Each row comes from the steps of one path. Every step used is in the known rows, and no mark comes twice. Write the path behind each row, first mark first.
In the rows, 100 means zero.
Known rows:
lipo > durek > tefoni > rutes > zazufom: 109 94 87 81 93 94 95 100 98 86 110 111 99 105 94 100 103 98 109 108 99 126 112 98 101 93 96 107 91 117 109 99 110 101 106 101 119 110 109 103 98 97 84 103 113 109 94 97 107 105 103 92 85 103 101 107 110 101
tefoni > rutes > lipo > durek > zazufom > fozeke: 86 118 83 84 90 116 101 101 114 105 100 99 100 94 94 95 92 96 106 102 78 112 106 97 106 97 107 91 116 99 112 95 101 119 93 103 97 114 101 97 99 101 105 95 76 103 84 90 76 115 99 69 79 93 114 102 107 100
lipo > rutes > tefoni: 101 104 96 103 101 95 104 100 91 107 109 123 109 103 114 101 109 102 87 108 93 82 100 103 113 93 97 117 96 84 107 102 100 94 103 99 88 90 104 104 102 107 99 100 101 105 86 104 107 96 106 110 99 89 89 101 98 106
tada > vipop: 90 97 103 106 101 86 101 96 98 105 89 73 97 84 98 99 107 101 110 95 87 93 93 97 94 101 88 116 92 98 96 98 89 93 104 102 88 81 99 92 101 101 102 106 101 107 94 103 97 98 97 103 114 100 87 87 101 113
tada > depu > zazufom > rutes: 91 97 110 108 98 88 105 101 100 102 84 104 110 93 101 101 117 107 90 108 106 93 99 98 94 102 105 61 96 96 99 104 97 108 98 102 88 93 102 103 99 103 154 111 101 85 95 97 93 97 73 107 116 104 89 99 95 99
vipop > zazufom: 94 101 110 110 101 106 103 93 102 95 103 79 94 95 102 105 99 101 106 96 99 97 75 99 99 103 91 119 98 92 103 107 97 92 101 98 109 100 92 101 96 104 79 100 104 89 109 102 103 95 99 105 107 108 96 98 94 102
durek > zazufom: 95 99 99 103 99 107 103 105 100 110 98 76 92 98 99 101 97 103 101 91 99 98 91 96 100 103 90 112 96 104 97 97 91 96 100 100 95 102 96 103 104 100 95 101 94 94 72 99 95 100 102 102 109 106 92 112 97 103
rutes > lipo > durek > tefoni: 106 101 89 100 102 104 97 105 99 96 103 120 90 102 96 100 99 98 111 91 97 120 108 102 98 98 104 94 113 104 104 96 107 91 94 101 98 106 102 97 99 93 106 99 121 112 106 98 123 110 96 95 101 72 112 91 109 91
rutes > lipo > durek: 95 105 96 109 105 98 91 98 96 103 95 103 93 100 96 100 94 102 117 92 91 117 104 103 99 102 107 96 111 105 101 100 99 91 97 99 93 107 99 97 99 91 107 96 96 99 102 100 117 105 103 85 101 72 119 83 108 99
depu > zazufom > rutes > tefoni: 94 95 106 108 101 94 105 101 98 103 96 140 112 102 107 100 97 107 93 107 106 91 110 100 106 89 101 68 96 81 101 100 107 101 98 103 99 95 100 105 102 107 111 104 106 95 94 100 92 94 94 127 112 101 89 103 99 86
rutes > zazufom: 94 95 111 108 106 93 100 97 99 94 106 97 94 101 98 103 95 106 112 94 95 100 97 98 92 101 100 102 86 110 99 99 101 94 105 100 108 100 98 104 106 103 84 102 97 89 95 101 117 96 104 108 96 105 98 101 98 103
tefoni > rutes > zazufom: 97 101 105 93 91 90 98 98 97 96 108 92 103 104 92 103 96 106 109 107 92 102 99 99 102 97 100 117 89 104 106 101 104 100 111 100 110 102 106 104 103 106 85 101 90 89 88 98 98 99 100 100 85 118 94 102 100 111
rutes > lipo: 96 105 107 111 99 100 100 101 101 106 98 100 92 101 97 103 89 105 115 91 91 95 93 102 100 102 110 108 107 93 101 97 99 92 98 99 88 98 98 97 100 96 106 96 95 96 100 100 113 105 93 106 102 86 104 88 99 103
tada > bufe: 104 98 107 112 98 95 103 96 95 105 96 77 93 135 97 101 97 103 108 90 98 96 91 103 89 110 100 122 93 106 95 104 81 94 101 97 88 96 99 101 101 103 99 98 91 110 95 104 99 98 102 101 104 108 106 101 96 110
rutes > zazufom > bufe: 105 94 107 105 105 97 102 93 104 96 104 88 95 102 94 105 94 102 109 89 91 98 100 100 91 103 105 85 80 111 64 105 94 93 107 99 107 99 100 100 105 102 86 101 102 93 105 103 107 95 104 113 96 114 113 101 98 98
vipop > zazufom > rutes: 99 100 110 106 101 104 106 93 97 93 98 107 104 94 108 103 100 104 90 108 117 91 81 102 101 101 93 111 97 88 109 108 99 104 99 99 106 99 96 102 97 102 82 97 102 83 114 102 95 93 103 108 112 110 92 98 95 104
bufe > zazufom: 89 98 109 105 99 100 99 99 95 104 90 76 93 110 100 102 96 105 106 98 100 91 91 97 98 101 98 151 93 105 89 108 98 93 99 97 110 100 86 103 105 102 105 101 96 94 123 103 106 97 101 108 108 101 95 102 90 105
bufe > zazufom > fozeke: 75 103 110 102 104 111 109 93 113 101 85 80 91 103 100 99 98 99 105 93 97 87 90 92 93 102 103 142 90 105 95 109 100 111 92 100 111 104 85 100 106 109 107 101 87 96 138 100 91 99 103 100 93 108 97 104 91 105
bufe > zazufom > rutes: 95 97 109 102 99 95 102 99 91 103 85 104 103 111 107 100 100 106 90 109 121 89 98 98 99 100 99 142 93 104 97 110 101 105 97 98 108 102 90 105 105 102 110 102 93 87 128 106 94 96 107 112 114 102 89 102 91 105
vipop > zazufom > mota: 97 102 109 108 102 102 88 89 103 97 101 70 98 95 99 103 101 100 103 94 112 99 80 100 96 111 94 104 123 96 116 94 109 92 103 95 108 99 101 96 97 98 91 94 104 93 123 102 105 96 96 103 103 121 91 94 94 96
lipo > rutes: 100 104 98 101 97 98 101 98 87 104 90 88 103 100 111 100 110 102 83 107 107 82 93 104 105 104 95 112 97 104 108 103 95 95 102 96 91 93 101 105 102 103 103 100 97 93 85 108 105 99 108 94 100 91 89 99 97 116
durek > lipo: 112 92 109 106 106 96 104 109 106 103 95 78 90 97 98 96 91 85 99 88 109 96 91 104 100 106 104 111 102 107 100 94 95 95 99 104 91 102 95 98 97 95 104 97 99 90 105 99 98 92 101 102 105 103 94 113 99 101
durek > lipo > rutes: 119 96 100 97 104 95 106 112 97 99 96 92 102 96 112 96 103 85 71 105 109 82 94 108 109 102 105 101 107 100 108 95 99 98 98 102 88 95 100 100 92 96 106 97 98 88 91 102 98 91 106 89 100 92 89 113 98 104
durek > tefoni: 108 93 99 103 99 104 107 105 100 99 100 97 89 100 97 100 102 101 102 93 111 99 95 98 94 99 94 118 91 106 100 100 100 92 101 100 98 98 101 98 102 102 100 100 121 106 102 102 108 101 98 115 107 103 89 107 99 104
lipo > durek > tefoni > rutes: 111 99 85 83 88 97 93 101 94 99 96 93 98 106 96 96 108 98 102 108 110 121 110 100 105 95 91 130 97 113 111 101 100 98 103 101 106 112 106 101 98 98 102 99 111 111 94 102 93 108 103 87 94 102 96 103 111 112
rutes > lipo > durek > zazufom > fozeke: 80 110 89 99 105 119 105 101 115 104 101 103 90 89 96 96 92 94 111 88 81 113 103 96 100 103 107 74 113 102 104 96 100 111 89 102 95 113 95 98 99 97 101 98 84 103 91 92 95 112 102 75 93 80 119 100 106 89
vipop > tada: 97 106 112 112 96 120 92 101 88 114 88 87 97 98 100 107 99 104 114 92 110 96 108 97 95 105 89 126 99 93 106 99 95 98 99 97 85 96 95 112 112 103 93 103 95 113 94 114 106 97 104 100 95 112 97 93 96 110
tefoni > rutes > zazufom > fozeke: 81 108 106 88 95 101 107 93 112 92 102 95 104 95 94 101 97 99 107 105 88 95 100 94 99 97 104 105 86 105 115 102 105 118 105 101 111 106 105 101 104 111 85 97 83 93 101 96 84 101 100 93 73 123 94 106 100 113
lipo > durek > tefoni > rutes > zazufom > bufe: 122 94 85 79 95 96 95 99 104 89 108 101 99 107 89 99 102 98 103 103 97 126 118 100 98 96 100 90 84 115 76 104 104 102 109 101 120 111 109 99 99 101 87 100 117 111 105 99 98 105 105 96 84 111 115 107 110 98

Which path is each row?
107 95 99 84 89 95 102 106 103 88 114 108 101 105 92 103 101 103 104 106 98 103 104 95 100 91 97 115 87 105 108 97 108 102 108 102 117 102 110 101 101 104 80 99 116 104 91 96 103 103 96 112 86 118 87 112 101 104 : durek > tefoni > rutes > zazufom
118 95 97 99 107 92 110 115 100 104 115 125 108 100 111 96 104 83 78 105 97 80 100 105 119 91 105 103 104 86 107 94 107 94 99 103 87 95 101 101 92 101 101 97 102 103 92 99 97 89 106 107 99 90 87 112 99 94 : durek > lipo > rutes > tefoni
90 104 113 114 95 117 97 101 95 112 86 79 104 92 94 107 116 104 104 93 95 99 108 93 93 107 98 76 102 85 101 100 96 103 102 102 82 92 97 113 106 106 143 116 100 110 89 106 104 96 74 101 100 111 94 92 92 95 : vipop > tada > depu > zazufom
128 92 101 94 111 97 107 111 106 90 113 97 102 99 105 98 103 86 72 99 96 85 102 108 104 102 113 63 92 104 70 99 100 98 105 101 103 97 104 99 91 98 90 97 105 90 99 100 100 90 106 101 90 100 107 118 98 90 : durek > lipo > rutes > zazufom > bufe
113 113 79 85 85 106 92 104 105 111 102 87 102 103 92 98 92 101 104 102 84 117 110 102 110 101 108 88 110 100 72 102 92 102 100 102 100 111 103 92 97 95 105 96 89 104 82 95 83 110 97 82 92 91 128 102 110 98 : tefoni > rutes > lipo > durek > zazufom > bufe
94 100 89 78 98 105 104 96 111 83 110 116 97 95 93 98 104 93 106 105 95 119 115 93 98 93 99 94 86 115 116 97 112 117 103 102 119 113 107 101 98 107 86 98 104 109 109 93 93 107 105 84 72 110 104 109 110 103 : lipo > durek > tefoni > rutes > zazufom > fozeke
76 105 111 102 107 108 115 89 119 90 96 77 96 71 100 100 109 94 105 95 78 90 75 93 94 101 87 102 93 84 104 104 93 109 102 102 101 87 93 89 92 110 82 101 98 107 118 96 83 97 94 97 101 114 90 88 96 104 : tada > vipop > zazufom > fozeke
95 94 109 104 100 94 104 104 97 107 104 139 110 113 107 101 98 108 96 111 108 86 105 98 108 87 100 141 92 86 97 109 106 104 95 100 105 98 92 104 105 104 103 103 100 103 127 99 94 94 106 128 112 101 89 103 92 96 : bufe > zazufom > rutes > tefoni
94 98 105 104 104 90 108 95 106 97 116 136 116 81 108 103 107 102 97 109 89 90 87 98 111 86 87 104 96 67 104 103 102 102 102 104 98 80 101 90 94 107 80 106 111 111 110 93 86 93 97 123 118 106 85 87 97 93 : tada > vipop > zazufom > rutes > tefoni
111 97 84 80 94 90 80 97 98 88 110 102 103 105 90 97 106 95 107 104 111 128 121 98 97 100 99 87 114 117 122 88 125 101 109 98 119 110 118 96 100 93 96 97 116 112 108 98 108 107 102 89 83 116 98 104 107 96 : lipo > durek > tefoni > rutes > zazufom > mota
102 110 91 94 89 96 87 95 95 107 94 97 103 105 95 100 95 102 113 106 89 117 106 103 110 99 106 113 116 99 109 100 97 99 101 100 96 109 104 98 97 94 111 95 86 96 95 101 102 109 100 78 88 84 113 83 109 110 : tefoni > rutes > lipo > durek
104 103 111 115 97 120 99 101 87 112 93 84 96 131 95 107 95 104 113 88 105 98 106 99 92 109 92 126 101 91 103 102 82 98 101 98 82 93 97 114 106 105 93 101 92 134 91 110 102 95 105 98 92 114 107 96 93 107 : vipop > tada > bufe
77 97 114 104 110 104 111 91 114 89 102 101 91 91 94 102 95 99 111 91 88 97 96 94 89 102 104 89 82 108 106 99 104 110 100 100 107 103 99 101 105 109 85 99 88 92 109 98 102 99 103 99 84 111 101 103 98 102 : rutes > zazufom > fozeke
114 92 103 95 108 94 107 114 100 89 114 108 102 97 107 98 100 85 76 103 99 87 98 105 107 101 108 77 100 103 105 95 105 98 102 100 105 98 103 105 93 96 86 100 99 86 88 97 111 89 105 95 91 94 91 114 98 93 : durek > lipo > rutes > zazufom
109 99 97 101 99 112 106 103 105 111 99 72 93 98 95 99 98 100 98 89 97 96 93 101 97 106 94 95 85 107 62 102 85 94 100 100 95 101 94 98 103 103 97 102 99 100 84 103 86 99 100 105 108 112 109 116 97 101 : durek > zazufom > bufe
101 99 85 99 107 101 100 103 97 111 111 139 108 101 107 96 99 101 98 107 110 111 114 99 110 89 92 94 100 101 102 98 103 103 93 103 94 108 99 106 104 100 94 102 98 108 78 97 90 100 112 101 114 89 106 105 107 92 : lipo > durek > zazufom > rutes > tefoni
102 98 106 102 102 101 107 92 109 95 100 66 98 80 99 103 106 99 103 94 82 93 79 99 95 102 90 100 88 85 63 109 84 94 107 100 100 86 94 86 92 106 83 104 110 109 116 101 87 95 93 109 114 114 105 91 97 101 : tada > vipop > zazufom > bufe
110 105 93 87 84 104 104 107 103 99 108 114 98 103 93 102 96 102 101 105 94 97 101 101 108 93 107 118 109 89 110 96 104 99 103 101 99 100 112 92 97 100 107 96 116 109 97 94 99 110 87 110 90 97 91 101 102 103 : durek > tefoni > rutes > lipo
108 98 87 96 103 101 99 107 97 92 101 150 100 101 103 97 97 102 97 105 116 115 115 105 101 94 104 80 114 102 110 99 110 102 91 99 99 105 106 96 96 91 111 98 121 110 110 98 114 111 99 100 106 73 109 89 111 91 : zazufom > rutes > lipo > durek > tefoni
100 98 86 98 102 100 97 103 91 107 90 108 101 98 107 96 100 100 92 106 120 115 106 102 100 100 89 91 99 117 103 101 96 107 94 99 97 109 96 104 102 94 100 102 91 92 79 102 90 104 112 85 116 90 104 105 108 101 : lipo > durek > zazufom > rutes
116 95 101 96 110 90 94 111 103 88 112 99 106 96 104 95 104 84 75 103 113 88 105 106 101 107 110 60 124 107 119 83 118 99 102 100 103 95 110 97 95 91 98 95 106 92 102 97 112 89 105 94 89 105 90 113 97 87 : durek > lipo > rutes > zazufom > mota
103 93 108 107 102 91 108 101 98 103 110 136 110 145 105 101 94 109 97 107 104 86 102 100 107 91 105 144 93 85 90 112 93 104 97 100 102 96 94 105 99 107 103 100 95 121 125 97 89 93 104 126 110 106 99 104 90 91 : tada > bufe > zazufom > rutes > tefoni
96 102 86 100 104 102 79 97 98 110 94 73 94 98 96 94 99 94 106 91 114 120 105 99 93 110 91 84 125 120 111 86 105 94 96 97 101 112 101 100 105 89 107 99 95 102 88 102 100 104 105 81 107 103 108 103 104 97 : lipo > durek > zazufom > mota
110 100 86 98 101 111 98 96 99 110 93 70 91 99 97 96 99 96 103 89 99 115 105 101 96 106 94 85 92 120 63 105 86 95 98 99 98 110 94 101 101 98 96 99 96 101 84 106 91 104 110 87 110 99 125 110 108 99 : lipo > durek > zazufom > bufe
97 104 108 110 100 95 102 102 98 102 94 130 105 100 104 103 91 108 98 104 109 90 101 105 102 98 110 92 110 92 107 99 100 103 94 101 88 97 103 97 103 96 110 96 96 90 103 98 106 102 98 110 107 87 100 89 99 101 : zazufom > rutes > lipo
111 100 99 96 102 96 103 95 96 93 107 100 105 101 106 101 106 102 85 104 95 85 102 105 99 103 104 74 82 105 70 107 95 99 106 96 104 95 105 101 100 104 87 101 103 94 94 106 109 95 106 101 91 101 107 101 99 102 : lipo > rutes > zazufom > bufe
95 100 96 104 102 100 94 100 93 96 87 130 107 99 103 98 94 106 100 104 107 114 115 105 99 99 110 38 118 97 104 102 105 103 92 100 103 105 101 99 95 92 123 102 103 89 103 99 109 105 92 92 110 70 114 84 107 84 : depu > zazufom > rutes > lipo > durek
99 104 99 102 96 109 105 114 103 107 105 126 103 96 102 100 87 106 89 104 106 91 99 103 103 98 105 81 115 90 100 96 99 108 93 101 91 100 100 97 102 95 103 99 97 92 81 95 94 106 96 109 110 88 100 104 97 92 : durek > zazufom > rutes > lipo
100 99 101 98 102 93 103 101 90 92 107 109 104 99 110 103 106 105 88 108 97 87 100 102 103 100 99 92 91 104 105 101 101 98 104 96 105 94 105 107 103 103 82 102 98 89 80 103 119 96 107 97 92 94 93 103 98 105 : lipo > rutes > zazufom
98 103 95 105 103 94 93 96 90 101 91 130 103 100 105 98 93 103 103 105 112 113 112 106 102 100 108 86 114 100 108 101 101 105 91 100 92 104 101 99 101 89 112 97 95 94 106 101 109 106 106 88 107 72 116 82 111 100 : zazufom > rutes > lipo > durek
91 99 103 105 104 92 90 91 106 95 98 67 103 77 99 101 107 96 106 95 96 95 79 97 93 107 87 96 122 87 111 91 103 91 107 99 101 85 103 86 96 97 94 101 110 109 118 101 99 98 93 102 112 117 87 84 94 100 : tada > vipop > zazufom > mota
95 100 98 102 102 97 94 100 96 101 90 126 104 109 104 99 93 107 103 108 108 108 108 103 103 96 109 114 112 99 97 108 107 103 90 99 108 109 92 102 101 90 116 100 95 97 133 99 111 105 104 93 109 71 112 85 100 91 : bufe > zazufom > rutes > lipo > durek
89 99 106 109 99 91 90 99 106 106 87 64 104 96 92 101 117 101 101 92 101 99 99 95 89 112 106 55 122 103 109 91 107 96 101 101 89 95 107 97 102 98 162 108 100 96 103 99 102 101 70 100 107 113 92 95 92 94 : tada > depu > zazufom > mota
